What can hang from each mark:
q360: q416
q923: q416
q663: q583
q834: q87
q416: q360 q670
q670: q663
q583: q338 q663
q87: q14 q360 q670 q834
q14: q663
q169: q923

Known rows, with every way that one mark hangs from another:
q416[q360 q670[q663]]: [ -9.9 -13.5  -0.4  -5.1  23.2   9.0 -13.8  11.9  36.5  -5.3   7.1  -5.3
 -32.4   4.4  22.6  36.7  36.0 -11.5 -26.6  63.7   7.6]
q834[q87[q14[q663]]]: [-23.8 -30.6  -7.1  16.5  30.8 -17.7 -19.5 -12.8 -13.8  -2.2   8.1  32.3
 -21.0  -6.2  13.3   2.7 -34.4   3.9  -8.3 -27.0 -22.9]
q360[q416[q670[q663]]]: [  3.4 -19.0  15.0  -3.1  22.1 -20.6 -43.4  10.8  35.0 -18.7 -16.7 -14.8
 -30.2 -49.7  19.6 -13.3   1.2 -26.5 -24.3  15.1  12.3]
q360[q416]: [ 17.7 -49.8  37.0  14.0 -10.7 -20.9 -47.1  31.9  40.7  -9.1 -15.3  18.0
 -29.0 -28.8  -1.5 -39.5  -1.1  -5.1 -12.9  -1.3  -9.8]
q834[q87[q360[q416] q670]]: [  0.2   2.6   1.6  -5.1  30.6 -15.8 -22.7   3.0  -2.7  10.0   3.5   4.7
   7.1 -23.1  -0.4 -36.4  13.6  30.7  25.2  -5.2  13.0]
q87[q14 q834]: [ 25.9 -19.7  22.3 -14.3  -5.2 -43.5  21.1   5.6  10.2  -1.8   4.0  43.5
 -31.5   6.6  -5.5 -16.4   3.3  35.9  -6.7 -12.1   7.4]
q663[q583]: [ 22.7 -34.9   8.9  60.3  10.9 -11.4 -34.0  42.7  18.9 -21.9  14.5  37.4
 -25.8   5.1 -22.5 -14.8  -2.4  -1.9 -13.0   5.3  -5.1]
q169[q923]: [ 14.9 -44.4  41.0  24.1   5.9 -16.1 -34.0  30.8  39.7 -36.3  16.2  44.8
 -38.1   1.4 -17.1 -39.4 -16.2  15.2 -14.5   8.3 -19.0]
q169[q923[q416[q360 q670[q663[q583]]]]]: [ 10.4  12.9  -7.4  44.2  31.8  -7.1 -50.9  74.3  42.8 -23.0  44.4   3.7
   6.4 -11.6  11.3  11.7   3.8 -17.2 -69.9  78.1 -17.1]
q923[q416[q360 q670[q663]]]: [ -2.8  -1.6  -0.2  -0.2  20.5   6.7 -24.4  39.3  45.0  -3.0  -6.3 -14.0
 -13.2 -30.7  39.1  42.9  25.0 -25.6 -51.0  76.1   2.6]
q416[q360 q670]: [ -6.8 -23.3  13.4   3.5  10.0   2.7 -10.2  25.3  38.8  -6.2  -3.4  17.6
 -25.7  24.5 -11.3  20.4  39.7   2.3 -27.3  68.7  19.0]
q416[q670]: [ -0.8 -24.8  22.1  12.8  19.9 -13.1 -18.3  10.5  30.3 -28.9 -19.1  19.4
 -33.9   0.6 -20.3  -1.8  14.7  -5.7 -10.7  26.8  29.0]
q583[q338 q663]: [ 79.6 -44.9  17.9  31.9   4.7  -2.6  -4.2  33.5  29.3  12.9  14.2   0.5
 -34.2 -19.3  39.5 -47.2  -8.9 -14.3 -20.1  12.6 -27.0]
q834[q87[q14 q360 q670]]: [  1.1  17.8 -21.8   4.5  26.4 -17.4  17.6 -25.7 -26.5  26.0   7.1  25.6
 -12.4  15.8  -8.3 -13.3  24.3  58.1  32.8  -1.9  35.1]
q14[q663[q583]]: [ -7.0 -41.2  11.2  65.5  21.5 -12.1 -44.1  38.4   9.4 -20.2  25.1  16.6
 -10.4  -7.5   1.9  -1.7 -20.2 -14.4 -18.3  -3.8 -38.5]
q416[q360 q670[q663[q583]]]: [  3.8   2.0 -21.0  36.4  32.1   3.5 -30.3  34.8  24.3  -8.9  32.1   1.9
 -17.7  13.3   6.7  33.6  31.1 -14.5 -41.4  63.0   6.3]
q923[q416[q360 q670]]: [ -2.3 -14.2  18.7   7.7   7.1  -4.4 -22.6  52.8  45.2  -0.1 -13.2   9.1
  -4.1 -10.2   7.6  24.6  30.5 -12.4 -51.2  83.9  14.3]
q169[q923[q416[q360 q670[q663]]]]: [  2.3  -0.4  13.3   4.7  23.1  -2.1 -36.4  52.7  53.7 -19.0  24.4  -2.4
 -11.0 -22.2  28.1  17.0   8.0 -15.0 -63.4  78.6 -13.7]
q14[q663[q583[q338]]]: [ 21.4 -48.0  15.3  76.2  13.2 -22.1 -31.9  43.3   6.8   5.6  35.6   4.8
 -19.8 -14.8  17.8 -24.2 -17.0 -26.5 -23.0  10.0 -48.0]
q834[q87[q360]]: [ -0.2 -26.8  12.1   5.1  47.6  12.7 -12.0  12.4   9.3  -3.8  10.7  30.1
 -22.9  11.2 -16.1 -14.4   9.8  21.9  17.4  -8.0 -14.4]
q923[q416[q670]]: [  6.7 -17.3  25.8  20.1  13.9 -17.7 -26.1  38.4  38.5 -21.2 -34.2  11.8
 -12.8 -33.4  -2.9   3.9   0.2 -16.9 -36.6  42.2  22.7]
q14[q663]: [-19.1 -55.8  31.2  27.5  12.4  -7.4 -29.2  15.0  20.1 -16.6   2.4  10.0
 -20.9 -19.4  17.7   1.5 -13.4  -8.0 -11.6  -4.7 -37.4]

Rows:
[-17.4 -13.1   1.8  24.8  -8.4 -39.4   0.3 -22.5 -18.9  14.0  -1.8   8.6
 -15.0 -15.6  20.6   4.8  -0.9  28.7   5.3   3.6  11.9] -> q87[q14[q663] q670]
[ 34.6  -7.9  37.7 -28.4  -5.4 -45.8   9.7  20.8   4.4  31.7  10.6  17.1
 -12.6  -8.7  -6.1 -52.9  20.3  51.8   3.4 -19.9  -2.0] -> q87[q14 q360[q416] q834]
[-29.1  10.5 -17.9  12.1  33.2 -20.4   9.0 -27.5 -41.8  25.0  20.5   7.2
   1.4   0.6  13.9   3.1   3.8  45.5  27.6 -10.7   1.7] -> q834[q87[q14[q663] q360 q670]]
[ 53.2 -30.4  -6.9  61.4  16.0 -15.3 -25.2  37.7  18.4   4.2  36.0   0.7
 -49.1 -17.1  25.6 -24.7  -3.1 -31.3 -20.6   9.0 -27.3] -> q670[q663[q583[q338]]]
[ 33.5  -5.5 -22.2  45.2  22.7  -2.8 -16.3  42.0  21.7  14.8  41.9 -11.3
 -30.3  10.1  23.0   7.8  35.4 -26.3 -45.4  72.1  -1.5] -> q416[q360 q670[q663[q583[q338]]]]
[ -9.7   5.2 -35.7  -0.7  46.6  -5.2 -14.2 -24.8   0.5 -23.7   5.8   7.6
 -21.4 -32.2  32.7  20.1  -9.1   6.1  13.8  -2.0  11.3] -> q834[q87[q670[q663]]]
[ 26.6  36.2 -34.5  16.5  10.4 -52.7  16.9  -6.3 -20.1   0.5  35.4  15.9
  -9.8 -13.8  16.6   5.2   3.6  38.8   0.9  -7.7  24.8] -> q87[q14 q670[q663[q583]] q834]
[ 21.7  25.0  15.0 -40.8  20.1 -43.6  13.8  -2.9  -1.6  24.9   7.8 -16.8
 -11.4 -26.7  12.1 -29.8  27.0  31.5 -11.3  -2.0  19.4] -> q87[q14 q360[q416[q670[q663]]] q834]
[  8.3  12.2 -20.1  41.0  27.4   1.1 -38.9  58.4  32.9  -6.5  18.9  -7.9
   4.2 -19.4  23.6  38.4  17.2 -31.2 -61.8  75.5   2.5] -> q923[q416[q360 q670[q663[q583]]]]
[  7.6  27.6 -29.7 -14.7  28.6 -23.7 -11.8 -28.2 -23.6  36.2  12.2  -8.7
 -10.7 -33.1  27.9 -25.5  10.5  35.1  22.9 -18.3  19.1] -> q834[q87[q14 q360[q416] q670[q663]]]
[  0.7  29.4  -6.8  28.2  17.6 -52.0  27.4   5.8 -41.8  24.0  49.7   7.5
  27.4   5.6   6.3  -5.4  19.5  62.0   9.6  -8.2   0.8] -> q87[q14[q663[q583]] q360 q670 q834]
[-22.6  11.9  -6.8   2.1  23.1 -33.4 -16.1 -20.3 -34.3  34.0  13.3  -4.4
  14.7 -29.6  22.8 -27.9  -1.4  34.9  19.4 -22.6  -4.1] -> q834[q87[q14[q663] q360[q416] q670]]
[ -3.7  -7.5  -8.8  42.9  36.2 -22.4 -43.6  22.0 -29.8  25.3  38.2  11.5
  11.4  -9.0   1.6 -41.7 -17.8  12.9  -6.8 -36.3 -34.9] -> q834[q87[q14[q663[q583]] q360[q416]]]
[  7.3   5.8  -4.5 -21.7  20.2 -32.2  17.5  -8.4  14.5 -20.6  13.4  -1.4
 -14.6 -32.4  38.3  16.7   8.5  25.5   9.1   3.3   8.5] -> q87[q670[q663] q834]
[-10.4  16.0  12.0 -13.8  10.1 -48.0  38.9 -17.3 -32.4  31.2  23.3   1.4
  11.8  -4.9  20.2  -2.7  24.8  68.1  21.2  -2.2   2.8] -> q87[q14[q663] q360 q670 q834]
[  4.3  27.2 -39.8  -3.7  38.0 -11.8  14.7 -36.4 -32.2  26.1  15.7   3.2
 -22.5  -4.7  25.1   1.7  20.0  42.4  30.8  -6.1  22.0] -> q834[q87[q14 q360 q670[q663]]]
[  7.4 -13.6  39.3  20.4  14.9 -24.8 -37.3  47.4  47.8 -38.5  -5.8  26.2
  -8.3 -25.6 -16.3 -23.1 -16.5  -7.8 -46.8  43.7  11.2] -> q169[q923[q416[q670]]]
[ -4.8   6.5 -10.3   4.8  41.3  -2.9   2.3  -7.0  -7.7   0.4   9.0  15.1
  -3.5   3.9  -5.1  -6.5  20.7  41.3  34.1   4.1  18.2] -> q834[q87[q360 q670]]
[  4.5  17.8 -15.5 -17.4  46.7 -17.5 -19.3 -13.6 -12.1  21.1   0.4  -8.2
 -17.8 -23.0   8.1 -25.0  11.9   7.4  -3.3  -9.6  19.5] -> q834[q87[q14 q360[q416[q670[q663]]]]]
[ 22.0  27.3   5.1   0.8  45.4 -30.4 -15.9  38.6  10.0  -7.1  34.7 -18.2
  10.0 -27.0   5.4 -26.0  16.4   5.4 -17.3   1.5   2.2] -> q87[q360[q416[q670[q663[q583]]]] q834]
[-31.5  -1.2 -22.7  16.8  25.1 -29.8  -1.7 -33.9 -30.1   1.0   4.1  19.6
  -5.3 -15.9  19.9  12.4 -21.7  23.4  10.6 -13.3   4.1] -> q834[q87[q14[q663] q670]]
